What can hang from each mark
vifi: gusanak kofa madit mikezot pubi
lotip: gusanak
mikezot: vifi
gusanak: lotip pimemu vifi
madit: vifi
pubi: gona vifi
kofa: vifi

Known rows, with every way that one mark hangs from another
madit(vifi(gusanak(lotip))): [  5.8 -20.0  32.4   9.0   4.8 -13.2  -2.8   5.3  20.8   1.0  21.0 -12.4
  25.5 -23.1   1.3  -0.6  -1.1 -22.4  17.0  14.0   1.6   5.2  14.7  -0.9]
madit(vifi(gusanak kofa mikezot pubi)): [ -4.5  28.1  17.2 -20.0  30.9 -37.6  -7.0 -11.1  23.5  13.4  18.7 -26.6
  35.6 -31.1 -22.1  41.9 -12.8 -14.5  27.0  -1.4 -11.5  -6.0  24.1  22.6]
mikezot(vifi(gusanak pubi)): [  6.8  35.9   3.2 -19.6  18.1 -23.2 -15.0   8.0  17.4  22.2   7.5   6.5
   7.8 -16.9 -26.8  12.3 -14.4  -1.5   9.1  -1.8  -3.6  -1.1   7.6  10.6]
vifi(madit pubi): [  2.1  26.5   3.1 -24.3  19.0 -12.4 -11.0   3.6   0.3  10.3   6.0  14.2
  22.5   3.0  -6.6  18.2 -15.0  16.5  15.9  13.8   9.3  -5.7  -1.9   9.5]
pubi(vifi(gusanak(pimemu) mikezot)): [ -6.5  12.7  11.3 -14.3   7.5 -22.9  10.3 -10.2   7.0  16.3  18.9 -35.2
  -1.2   7.6 -17.0  13.1 -11.2  -2.5  29.0 -18.8 -11.8  12.4  23.5   3.7]
pubi(gona vifi(gusanak(lotip) kofa)): [-21.3   9.3  41.0 -20.2  17.0 -15.6  20.6 -19.0  16.7  16.9  23.3 -26.9
  39.2   3.3   9.2  -3.0  10.9 -33.4  11.2 -20.7 -16.6  19.7  38.6  15.3]
madit(vifi(pubi(gona))): [ -1.1   5.6  23.6  -4.8 -14.5 -11.9  17.5   3.0   0.2  17.8   1.2  19.5
  52.4  16.4  -6.8  19.0   3.1  -6.5  14.7  11.8 -11.9  -1.7   8.7   3.8]
gusanak(lotip): [  7.5 -13.9  13.3  -5.0   2.2   3.0   5.3   2.1   9.6  -0.5   8.6  -5.0
   3.4  -8.7   7.9 -12.9  -1.2  -2.5   0.3   1.7   9.7  14.7   1.8  -9.4]
gusanak(lotip pimemu vifi(madit)): [ 15.8 -33.8  44.4 -14.0   5.8 -11.6  -4.9   2.0  18.5   7.5  13.1 -25.3
  -8.8  -0.6  -7.9   7.3 -25.9   8.5  33.6  -2.2  12.4  41.4  13.7 -28.1]
gusanak(lotip vifi(mikezot)): [ 14.6  -5.2  18.8 -10.9   8.4 -13.6  13.1   7.1  20.9   3.3   4.8 -27.3
  -8.2  -9.0 -11.0   6.4  -8.6   2.2  10.7 -13.6   3.9  29.3  15.4 -25.2]
madit(vifi(kofa)): [ -4.9 -18.4  18.6   9.5   4.5 -16.5 -12.7 -11.3   8.8  -2.8   7.1 -13.6
  23.2 -10.3  -3.0  16.4  -3.7 -21.1  12.0  -2.9  -4.0  -0.3  13.1   3.5]
gusanak(lotip vifi(madit mikezot pubi)): [ 16.1  21.7  21.8 -35.1  27.8 -25.0   4.2  11.0  19.6  14.6  10.3 -13.8
  13.0  -3.9 -15.7  25.3 -24.6  19.5  26.9  -1.5  11.8  22.5  13.8 -15.6]
mikezot(vifi): [  7.3   1.4  -2.3   0.9   2.3  -8.9 -14.4   8.0   3.8   9.5  -2.0  10.5
  -9.0   3.8 -12.1  -2.4  -6.1  -2.0   0.5 -11.4   5.7   7.1  -2.0 -12.4]
vifi(kofa madit mikezot pubi): [ -5.5  41.4   4.1 -42.2  43.5 -26.3  -9.7 -11.6  10.7  10.3  10.2 -13.1
  21.6 -11.5 -13.6  40.9 -18.1   9.9  21.1  -7.1  10.2   1.1  11.5  16.5]
gusanak(pimemu vifi(pubi)): [ 15.4  -6.3  26.5 -16.3  -7.8 -16.9   7.9  -1.3  15.4  20.2   1.7 -18.4
  -4.5  -1.7 -30.7  19.4 -25.0  17.3  25.9  -3.8 -11.9  23.4  10.6  -9.3]
lotip(gusanak): [-11.1 -16.3  -4.0  -3.0  -8.0  -5.5  -7.7  -6.1  -7.0   3.5 -20.5  -6.5
   4.3  -1.7 -10.5  -6.2   1.0  -1.1   0.0   2.4 -15.3   7.7  12.3   3.8]
vifi(kofa madit): [-11.0   6.8  11.6 -16.7  30.4 -11.8 -20.6 -12.2   5.3  -3.5   7.4 -11.2
  12.0  -7.3   2.7  19.0  -9.4  -5.1  12.9  -5.3   8.3   3.0  10.5  11.2]
lotip(gusanak(vifi(mikezot))): [ -4.1  -7.4   0.9  -9.0  -2.2 -23.0  -1.4  -0.8   2.2   8.7 -23.3 -28.1
  -9.6  -3.2 -29.4  12.0  -9.2   3.6   8.9 -13.4 -23.2  22.7  27.2 -11.5]
vifi(gusanak(lotip) pubi): [  7.4  20.4  18.7 -24.6  17.4 -10.8   5.5   1.1  24.6  12.6  18.9  -9.4
  19.6 -28.0  -6.6   2.6  -7.7  -2.0   8.9  12.2   1.2   6.7  12.6  12.9]
vifi(gusanak madit pubi): [ -2.3  39.3  10.4 -27.1  33.2 -19.9 -13.6   3.8   8.6  12.8  14.7   2.3
  23.7 -13.7 -10.1  24.4 -16.5   6.6  23.2  14.8   0.4 -11.4  10.6  22.5]
vifi(gusanak(pimemu) madit mikezot): [ -3.2  12.9  15.3 -27.9  31.6 -20.4  -6.3  -5.2  12.7   9.3  17.6 -26.6
  -8.3 -12.8 -11.6  30.5 -22.4   4.9  35.0  -6.4   7.8  12.0  14.9   3.9]
kofa(vifi): [ 10.2   3.4  -5.0  -6.6   6.3 -12.0  -2.5   5.2  16.6  -2.4  -7.5  -0.4
  -6.3  -6.2  -5.8   6.7  -1.6   7.0   3.0   3.9 -12.8  13.5   8.0 -11.4]
mikezot(vifi(madit)): [  3.5   8.0   2.0  -7.6  17.7 -14.8 -26.9  11.2  -0.1   8.6   3.4  15.2
  -1.8   8.6  -9.5   7.4 -13.1   2.4  12.1  -5.7  15.0   3.6  -2.4 -12.3]
lotip(gusanak(pimemu vifi(kofa pubi))): [ -2.3 -20.9  27.4 -27.4  -2.9 -28.4  -8.8 -22.4  16.1  22.3 -14.5 -42.1
   2.9 -17.0 -41.1  21.7 -25.6   5.0  25.1 -12.9 -28.4  37.9  33.6   4.5]

Rows
[  7.4 -32.9  50.7 -22.5  20.5 -18.5 -13.3 -13.5  26.6   7.0  16.7 -44.1
  -3.9 -14.7  -8.2  18.2 -28.2  -1.5  35.4 -13.3   9.1  46.2  24.9 -17.8] : gusanak(lotip pimemu vifi(kofa madit))
[  3.0  15.5  20.5 -20.6  12.9 -23.3  -3.4  -9.2  19.4  13.1   0.9 -23.4
  11.7 -14.3 -24.3  25.0 -16.2   1.0  12.5 -12.2 -16.3  12.9  19.9   6.3] : gusanak(vifi(kofa pubi))
[ 14.1 -12.9  32.0 -28.8  30.3 -23.7 -11.3  -1.2  37.5   5.2  17.2 -22.1
  -5.7 -26.1  -3.4  13.9 -20.6   4.7  35.8  10.7   2.7  36.1  21.6 -12.3] : kofa(vifi(gusanak(lotip pimemu) madit))
[  1.6 -18.1  37.8 -18.4  18.1 -22.4 -18.7 -13.8  16.1   6.9   7.5 -37.7
  -7.6  -5.9 -16.9  29.7 -28.1  -0.3  34.8 -17.0  -1.7  30.6  23.6  -9.7] : gusanak(pimemu vifi(kofa madit))
[-10.9  20.7   3.3 -26.2  41.7 -20.0 -14.3 -12.4   8.1  -1.8   7.0 -20.9
   6.4  -8.3  -0.3  30.8 -11.9  -2.9  17.9 -15.2  11.1   5.0  11.9   7.1] : vifi(kofa madit mikezot)
[-10.7  53.4   8.3 -46.4  57.8 -34.0 -13.4 -12.6  20.9  13.3  18.1 -24.6
  21.9 -28.0 -15.9  46.1 -20.0   0.2  26.9  -5.5   1.8  -3.5  21.2  28.9] : vifi(gusanak kofa madit mikezot pubi)
[ -1.3  35.9   9.3 -27.7  33.8 -30.1 -20.5  -8.4  26.6  21.2  12.0 -12.3
  11.4 -30.0 -27.5  22.1 -15.3 -11.9  11.1 -13.0  -5.4   3.9  17.2  19.9] : mikezot(vifi(gusanak kofa pubi))
[ -8.5  20.7  25.8 -22.6  11.3 -26.8  17.0 -12.2  11.5  18.6   5.3  -4.7
  49.5   2.4 -10.9  39.0   0.7 -14.4  19.0 -10.1 -11.1   5.2  21.1  10.9] : madit(vifi(kofa mikezot pubi(gona)))
[ -1.0 -26.8  15.0 -13.8 -10.2 -21.8   2.4  -8.0   6.5  14.3 -20.1 -39.5
 -21.3  -3.1 -35.4  14.4 -16.5   7.7  24.0 -18.6 -20.6  38.0  27.0 -18.4] : lotip(gusanak(pimemu vifi(mikezot)))
[ -5.8  16.4  10.9 -12.0  29.7 -23.9 -23.8 -10.6  22.4  10.8  10.0 -20.2
  -2.7 -27.2 -16.0  14.6  -8.6 -23.9   6.2 -21.4  -3.7   9.4  20.3  11.5] : mikezot(vifi(gusanak kofa))
[  2.1   0.0  24.0 -17.0  32.0 -20.9 -18.9  -7.6  32.0  10.9  17.8 -24.0
  -0.1 -35.8  -7.0   0.6  -8.9 -25.8   6.0 -18.9   8.1  22.8  21.3   1.9] : mikezot(vifi(gusanak(lotip) kofa))
[-14.1  38.6   4.5 -17.7  32.6 -28.3  -6.4   1.0  -2.4   9.9  20.4 -17.7
  18.3  12.5  -8.2  17.3  -9.2  -0.4  28.1  -9.0  -3.1  -7.7  21.8   8.7] : pubi(vifi(gusanak madit mikezot))
[  4.3 -13.9  35.9 -23.2  24.7 -11.2  -7.3  -3.7  21.1   8.9  25.0 -24.2
   0.7 -19.7   1.2   6.7 -19.7  -2.9  32.8   6.8  16.5  23.6  14.2  -1.9] : vifi(gusanak(lotip pimemu) madit)
[-19.5  33.6   6.9 -18.4  30.5 -29.8  -0.9 -18.2  11.0   9.5  19.7 -40.5
  14.1  -6.6 -10.6  17.2  -2.1 -17.9  15.9 -27.4 -15.7   0.5  31.7  19.7] : pubi(vifi(gusanak kofa mikezot))
[ -7.8 -41.2  29.0 -11.7  -4.4 -21.7 -11.2 -24.3  12.5  11.5 -16.9 -49.6
 -10.7 -14.2 -31.0  14.5 -18.1  -6.6  22.7 -22.3 -27.4  41.3  35.9  -5.0] : lotip(gusanak(pimemu vifi(kofa)))
[  9.8   8.4  19.5 -23.0  39.3 -22.4 -14.5   8.5  32.7  -0.4  14.9 -10.8
   5.7 -25.9   1.5   9.4 -10.8   0.0  22.0  14.4   0.6  20.3  20.7  -5.6] : kofa(vifi(gusanak(lotip) madit))
[  0.4  33.0  13.7 -30.0  15.0 -17.6  -3.3   9.5   1.4  26.5  -0.3  30.4
  29.5  22.6 -13.2  20.4  -9.5   5.2  16.0  -3.6   6.7   7.2   3.8  -1.6] : mikezot(vifi(madit pubi(gona)))
[ -4.9 -11.8  31.0 -10.5  20.0 -31.7  -6.9 -20.2  25.6   7.2  18.8 -46.3
   9.9 -29.8 -18.8  37.1 -15.8 -21.1  34.9 -14.0  -7.4  14.0  27.1   7.1] : madit(vifi(gusanak(pimemu) kofa mikezot))
[-23.2   3.8  39.5 -21.5   7.7 -17.9  18.0 -29.3   9.9  23.8  17.5 -34.3
  23.4  12.1  -4.8  13.2   1.4 -26.4  25.0 -26.6 -26.0  20.6  38.6  17.0] : pubi(gona vifi(gusanak(pimemu) kofa))
[  5.0 -21.8  22.1 -17.6 -16.4 -20.9  -1.4  -7.5   8.0  24.8 -19.4 -22.5
  -0.2  -3.8 -41.4  14.1 -23.8  16.8  24.9  -0.6 -25.4  31.5  23.2  -5.8] : lotip(gusanak(pimemu vifi(pubi)))
[ 14.5  28.0   6.0 -40.9  24.3 -33.6   8.5  -2.9  38.4  17.4   6.4 -23.9
  -7.1 -27.9 -32.5  36.6 -21.3  18.8  28.7   0.4 -16.9  23.1  22.1   0.9] : kofa(vifi(gusanak(pimemu) mikezot pubi))
[ -3.4  42.5  14.3 -35.7  49.6 -36.1 -34.8  -4.6  21.3  21.7  16.8  -6.3
  18.7 -23.0 -23.8  31.6 -22.2  -7.0  22.9  -7.7   5.0   1.3  18.2  19.8] : mikezot(vifi(gusanak kofa madit pubi))
[  8.1  -7.8  31.4  -7.5  -1.5 -23.6  -3.1  -1.6  18.1  19.6  16.9 -10.9
  25.5 -16.8 -24.7  25.0 -19.3  -4.7  36.0  15.6  -9.1   3.0  12.9  10.7] : madit(vifi(gusanak(pimemu) pubi))
[  0.3  49.2  -3.0 -30.1  26.6 -21.3   7.3  -0.3  15.0  14.6  10.5 -13.5
  11.6 -22.1 -19.9  27.6 -10.2   5.0  13.3   0.2  -6.8  -5.4  12.6  19.6] : vifi(gusanak mikezot pubi)
[ 17.3 -41.2  40.2  -7.3 -10.2  -6.5  10.1   0.2  21.9   8.3   8.1 -31.8
 -16.3  -7.0 -12.5  -2.4 -18.4   3.1  21.5  -8.4   2.1  42.4  13.3 -28.6] : gusanak(lotip pimemu vifi)
[  0.4 -43.1  22.9  -2.8 -19.3 -16.1  -5.1  -7.5   4.0  13.0 -20.0 -31.7
 -15.1  -1.4 -31.4   4.1 -16.8   4.8  21.6  -8.5 -24.7  36.4  24.0 -14.3] : lotip(gusanak(pimemu vifi))
[  2.4 -40.5  52.2  -4.9  12.4 -21.4  -7.7 -18.8  33.5   6.8  26.8 -41.1
  17.5 -36.3  -4.3  11.7 -13.8 -29.4  33.2  -1.8   0.9  27.4  27.8   2.4] : madit(vifi(gusanak(lotip pimemu) kofa))
[ -1.0  15.0  11.5 -14.9  16.7 -30.4  -4.5  -9.5  14.8   9.8  10.2 -14.2
  33.1 -15.2 -18.9  35.4 -12.3  -5.7  20.0  -3.0  -2.7  -1.8  14.4   9.5] : madit(vifi(kofa mikezot pubi))
[ -6.9  30.8  17.3 -30.9  13.1  -9.0   9.5   0.8  -2.7  19.0   0.5  22.7
  39.1  18.8  -0.4  22.4  -3.6   8.1  15.6   8.7   1.2  -0.8   6.1  10.6] : vifi(madit pubi(gona))
[  7.2  57.6  -2.5 -43.7  48.0 -40.0  -7.5   7.2  28.9  11.5   8.1  -6.2
  13.0 -22.1 -23.0  41.6 -18.9  18.2  29.4  10.1  -8.4   5.1  19.9   9.0] : kofa(vifi(gusanak madit mikezot pubi))
[ -1.9  41.1  16.6 -26.0  12.5 -19.6   7.5   3.6  15.3  31.7   3.0  14.4
  23.0  -1.6 -20.6  17.4  -0.6 -10.7   9.1  -6.3 -11.4   4.9  16.2  10.8] : mikezot(vifi(gusanak pubi(gona)))
[ -3.7   1.4  27.5 -27.0  38.8 -29.0 -35.3 -13.3  22.7  15.4  18.2 -25.6
  -8.1 -21.3 -19.9  26.0 -27.2 -13.0  32.2 -19.7   7.8  19.8  20.6   6.1] : mikezot(vifi(gusanak(pimemu) kofa madit))
[-11.7  38.6  11.0 -40.1  20.8 -16.5  24.2 -18.8  12.1  19.1   0.3  -9.6
  30.1  -1.4  -8.0  32.9   1.0  -3.3   5.6 -18.4 -10.1  10.5  18.6  17.4] : vifi(kofa mikezot pubi(gona))
[-20.8  23.3  19.4  -7.1  -0.3 -12.2  23.6  -5.9  -2.9  18.5  10.7  -4.9
  31.9  25.3  -0.3   1.1  13.9 -21.4  10.6  -9.7 -24.1  -0.1  27.1  14.8] : pubi(gona vifi(gusanak))
[-14.0  34.5  10.0 -30.2  53.3 -27.2 -15.5 -14.5  17.4   1.1  17.2 -33.0
   8.3 -25.2  -4.9  36.6 -13.6 -10.5  22.1 -11.5   3.6   0.2  24.2  18.8] : vifi(gusanak kofa madit mikezot)
[ -3.8  14.9  26.1 -10.7  20.5 -30.1 -12.7 -11.4  22.5  11.4  17.5 -18.2
  39.9 -30.8 -17.0  29.5 -10.2 -18.8  23.3   7.2 -13.3  -7.5  22.1  26.4] : madit(vifi(gusanak kofa pubi))
[  7.3  14.6   3.5  -8.7   3.3 -23.7   3.4   5.9   5.7  11.0   4.3   3.8
  29.4  -1.0 -19.1  26.1  -7.8   5.6  18.9   8.2  -0.4  -6.4   4.1   0.1] : madit(vifi(mikezot pubi))
[-16.3  20.5  18.8 -21.7  45.0 -19.9 -24.1 -13.1  16.2   0.5  17.0 -23.4
  13.7 -24.5   0.6  25.8 -12.4 -15.2  20.7  -2.8   1.0  -1.9  20.6  22.3] : vifi(gusanak kofa madit)
[  5.0  -4.9  27.0 -19.7  23.7 -20.3   6.6  -8.8  29.1   2.6   8.8 -45.8
  -4.9 -22.3  -9.4  14.0 -11.1  -7.4  11.3 -25.7   0.5  35.6  25.6 -13.7] : gusanak(lotip vifi(kofa mikezot))
[  5.7 -18.6  34.6  -8.5  13.4 -13.3  -0.3  -8.7  26.4   1.8  10.0 -35.3
   1.1 -19.7  -4.1   3.0  -9.2 -13.5   8.5 -17.7  -2.2  32.0  22.2 -11.7] : gusanak(lotip vifi(kofa))
